Each row comes from the steps of one walk. Every step used is in the known rows, and no mark comes twice. Write the walk behind each row, first mark first.
In the rows, 128 means zero.
Known rows
x/g: [118 105 177 141 125 125 134 152 129 125 123 118 130  99 123 148 165 129
 100 144 125 120 127 117 111 157 115 138 122 126 141 163 131 138]
r/x/s: [131 114 146 140 121 114 130 147 144 113 158 106 142 117 121 140 128 106
 144 106 147 153 111 123 168 153  72 122 103 174 160 126 139 152]
m/g/v/x/r: [144 150 178 137 135 143 178 141  97 140 122 119  97 153 133 160 106 115
 119 117 102  91 147  90 127 159 121 128 121 135 154 138 163 145]
m/g/s: [133 124 154 153  98 132 110 139 179 137 125 128  94 115 135 143 138 128
 148 163 128 106 111 137 120 144 112 106 108 179 164 133 155 138]
x/v/g/d: [134 114 147 139 127  97 143 135 154 131  73 166 158 108 134 160 164 155
 128 151 112  95 146  97 138 137 145 120 130 117 148 191 119 139]
g/w/s: [119 101 176 123 124 126 137 144 151 121 104 110 123 117 135 122 100 135
 149 133 116 133  95 144 158 113 111 126  96 177 138 161 141 126]
w/s/m/g/v/x: [141 173 192 117 130 135 133 142 139 148 146 160 106 155 120 130  68  97
 171 101  83 103  96 157 137 123 139 132  96 117 157 134 134 152]
x/v: [145 123 157 110 143 121 142 149 150 109 120 134 156 110 154 124 156 163
 114 141 100 127 141 101 151 140  89 144 139 121 128 182 153 136]
s/x/v/g/d: [156 118 164 144 103  98 125 144 123 135  80 156 149 110 130 178 147 154
 145 120 114 100 137  91 133 143 151 119 140 121 148 197 113 134]
d/s/v/x: [150 134 168 115 102 110 120 140 136 150 185 129 124 152 126 117 103 122
 152 102  93 137 119 133 155 116  98 106 116 107 129 127 160 121]
v/g/r/x/s: [115 122 164 172 116 133 144 125 163 154 137  98 139 131 107 177 148  77
 103  87 156  91 106 117 155 180 107 108  91 162 171  96 127 160]
x/g/v/s/w: [126 122 168 128  88 108 145 125 165 151 101 166 141 102 161 145 123 161
 112 136  75  91  87 127 111 114 140 153 125  98 153 150 126 136]
w/s/v/g: [135 134 170 133 140 134 137  91 185 155 121 156 176 137 121 147 137 116
 133  97  87 112 109 137 123 111 144 111 113 111 131 141 144 130]
m/g/d/s/r: [114 146 153 141  99 137  87 111 118 154 179 119  96 154 147 193 149 142
 176 138 116 117 144 147 112 147 149  91  84 132 164 109 172 154]
d/m/g/r/x/s/v: [106 186 171 147 162 140 146 140 205 150 252 141 108 164 155 173 147  80
 145 100 124  92 132 186 135 169 107 140 101 114 161 120 140 167]
m/g/v/s/x: [161 148 170 146  74 130 126 144 147 151 118 152  91 124 157 140  94 152
 133 115  89 104 110 116 118 136 149 117 131 142 158 116 143 131]
s/g/w: [126 102 187 127 113 123 132 173 122 137 113 103 115 110 148 147 145 131
 142 145 116  99 132 100 119 130 127 136 120 151 150 196 130 106]
r/x: [139 107 163 138 122 101 142 178 144  99 155  89 102 117 118 142 130 111
 123 115 140 141 127  83 168 150  85 123 113 161 160 145 136 129]
d/m/g/x/v/s/w: [148 154 169 147  98 120 145 144 206 141 176 182 109 137 156 147  85 114
 194 143  92  99 124 172 134 107 133 153 154 114 185 163 119 146]
r/x/v: [147 121 146 121 130 120 154 174 151 104 150 127 126 115 148 150 131 130
 127 120 115 137 145  87 180 142  73 140 136 130 160 178 133 136]
r/x/s/v/g/w: [133 129 146 143 119 118 152 134 181 158 144 139 159 116 144 167 133  73
 172  90 112  96 123 124 157 112 105 117 118 145 175 154  94 118]
m/s/w: [138 131 175 131 121 101 109 127 181 103 158 101 163 129 142 127 106 137
 171 131  93 128  78  92 137 107  92 125 108 133 146 128 164 131]
g/x/v/s/w: [165 121 155 133  78 101 140 144 173 137  99 158 154 111 157 140  91 143
 170 124  97 124  98 124 165 109 105 140 153 120 161 179 135 133]
d/s/v/g: [133 136 158 123 117 130 117 103 176 172 166 142 145 142 130 137 160 126
 138 115  74 103 130 139 130 117 126 101 120 105 143 120 145 123]
x/g/s: [118 102 163 136  97 126 109 144 154 142 101 130 112  98 123 146 160 146
 109 165 133 111  96 157 121 161 109 125 112 144 148 155 135 145]
s/v/g/x/r: [152 141 179 134 148 128 162 121 139 164 100 114 147 146 119 178 165  97
 132  97 104  91 140 118 136 163 126 117 146 110 145 170 143 131]
x/v/g/d/m/s/r: [129 173 174 109 160 114 109 105 180 127 171 147 148 171 141 166 161 167
 148 142  96  94 138 152 130 147 155 123 110  58 142 124 141 166]
w/s/d/m: [111 143 193 110 161 112 113 137 140 113 154 133 119 168  81 124 134 160
 150 124 125 159 101 178 145 132 158 145  84 122 120 148 144 159]
g/v: [139 123 180  96 136 109 144 159 141 113 113 122 112 126 155 103 152 174
  89 138  99 110 121 106 141 147 104 138 122 135 128 151 159 126]
w/s/m/g/x/v: [146 174 172 124 133 162 120 145 164 153 141 173 130 140 138 160  97  93
 203 119  89 120 113 191 154 134 116 141 132 112 170 186 126 163]
x/v/s/m/g/r: [127 190 157 143 142 129 129 133 202 162 137 156 149 121 158 161 145 134
 135 127  76  76 114 146 145 159 134 144 113  86 148 146 142 172]
w/s: [127 111 173 126 134 129 125 125 152 116 119 116 141 127 116 123 116 141
 127 125 118 150  96 141 147 133 112 123  97 157 127 136 165 145]

Write each row's walk
[124 141 168 150 107 170 135 137 137 141 178  96  84 146 148 208  86  72
 184  90 128 120 129 130 143 122 125 111  84 167 193 125 137 136] => m/g/w/s/r/x
[155 134 160 104  94 143 100 140 117 140 168 130 128 131 149 138 123 170
 153 114  84 143 126 140 162 139  86 128 138 121 138 154 155 139] => d/s/x/v
[149 127 185 128 146 118 131 137  86 114 122  67 137 127 117 166 150 148
 122  98 114 135 123  94 141 180 103 135 123 150 124 162 170 146] => s/x/r
[149 106 197 134  93 131 121 178 109 143 116 110 101 131 121 152 136 110
 139 133 141 119 128 119 121 161 123 121 140 143 157 178 140 121] => s/g/x
[118 151 138 140 108 119 105 128 165 161 176 172 112 142 162 165 141 141
 188 152  87 114 138 160 118 118 141  97 109 114 153 154 156 137] => m/g/d/s/v
[161 120 171 115 113 125 143 174 137 120 108 133 124 122 146 128 129 139
 135 134 123 129 135 122 167 152  84 136 158 130 148 192 141 131] => g/x/v
[115 152 172 155 118 104 130 163 170 139 146 148  79 140 112 142 118 136
 185 152 116 110 126 153 130 110 184 136 100 141 163 145 103 135] => v/s/d/m/g/w
[147 132 166 126 116 107 113 111 143 130 126  93 146 129 133 142 148 160
 110 105 117 135 115 108 137 152 131 115 102 124 127  95 174 145] => v/s/r
[122 140 194 111 165  85 119 165 131 101 159 113 109 154  90 118 171 162
 136 135 129 139 129 135 137 147 147 151 102 117 123 162 135 143] => s/d/m
[114 154 201 137 155 162 143 128 127 136 178 104  84 157 127 180  92 110
 185 115 102 112 121 190 127 144 141 147 104 164 155 156 139 156] => d/m/g/w/s/x/r
[123 170 159 137 154 124 103 120 159 139 168 133 168 117 127 141 154  97
 188 123 104 114 114 161 119 149 111 135  99 144 156 137 135 168] => x/s/m/g
[110 155 189 133 138 159 138 144 158 128 235 102  56 168 140 188  92  76
 182 102 126 113 137 177 141 129 135 132  83 150 189 120 128 146] => d/m/g/w/s/r/x
[149 125 142 129 106  95 140 118 186 125 113 157 188 100 164 135 115 167
 149 129  75 122 103 102 151  96 109 149 135 111 144 168 146 137] => x/v/s/w
[110 111 184 139 150  68 133 146 167 115 133 134 105 133  96 132 167 139
 125 158 135  92 135 142 121 149 168 124 105 134 143 152 114 143] => v/g/d/m
[108  97 154 160 105  94 136 187 123 117 122 132  94 100 119 191 143 115
 130 144 154 126 129 112 142 162 126 123 108 135 170 184 103 145] => r/x/g/d
[111 152 190 139 144 113 133 178 143 124 168 126  72 146 117 148 141 124
 184 151 122 104 146 137 119 119 166 147 103 144 163 177 107 126] => s/d/m/g/w
[138 157 182 162  98 112 117 168 156 147 146 153  64 161  86 145 106 117
 181 138 140 131 121 172 134 141 181 122 120 131 168 127 115 150] => v/s/d/m/g/x
[101 159 183 134 154 106 125 162 142 125 190 105 108 171  93 160 156 124
 132  97 165 131 105 166 170 186 123 147  75 130 145 126 131 179] => g/r/x/s/d/m
[131 160 171 138 118 167 128 165 170 147 174 124 125 154 164 190 123 126
 123 121 108 103 117 104 161 168  91 127 120  83 165 149 155 154] => m/s/g/r/x/v
[130 132 156 133 131 117 142 109 178 164 112 146 189 113 150 141 155 107
 161 109  96  88 119 137 129 109 121 122 120 138 145 160 114 117] => x/s/v/g/w
[ 90 134 184 127 140 123 119 139 126 124 196 132  84 158 112 210 134 119
 142 116 148 136 121 202 133 167 157 138  77  97 160 142 122 179] => w/s/r/x/g/d/m
[143 127 174 122 128 114 128 154 117 107 178  64 109 139 131 175 150 113
 121  86 140 135 138  81 155 164  97 121 102 137 156 123 157 135] => s/r/x
[125 142 175 126 138  77 116 151 158 118 140 134 115 148  85 112 146 176
 135 136 122 146 109 150 149 137 166 140  99 114 123 128 132 152] => v/s/d/m
[133 132 183 110 141 142 111 101 125 124 141  90 149 148 128 154 137 145
 125  94 119 147 108 137 134 147 122 120  87 132 123 112 185 152] => w/s/r
[151 144 161 107 103 113 137 143 144 133 142 110  97 145 157 155 123 157
  99  90 106 121 115 107 167 155 120 121 105 113 156  91 158 142] => g/v/s/r/x
[136 137 169 111 151 126 128 114 173 131 136 144 166 137 145 128 128 145
 138 107  88 145 102 151 141 119 114 126 110 115 114 157 168 134] => w/s/v
[149 123 180 161  96 138 133 172 139 133 132 116  80 127 126 149 114  84
 158 137 143 115 136 117 126 152 115 108 137 171 174 151 139 126] => m/g/x
[135 105 165 125  98  86 107 131 176 121 117 113 138 109 141 133 134 151
 158 144 114 111  74 122 137 119  95 132 105 167 151 159 157 129] => g/s/w
[142 125 161 111 109 101 142 143 168 130  89 143 119 119 151  95 124 187
  90 139  91 115 100 122 152 137 124 128 118 130 129 118 156 134] => g/v/s
[156 148 149 110 125 125 124 108 151 135 120 129 172 126 162 151 150 181
 111 111  93 131 133 112 149 144 118 132 125  90 126 129 170 151] => x/v/s/r
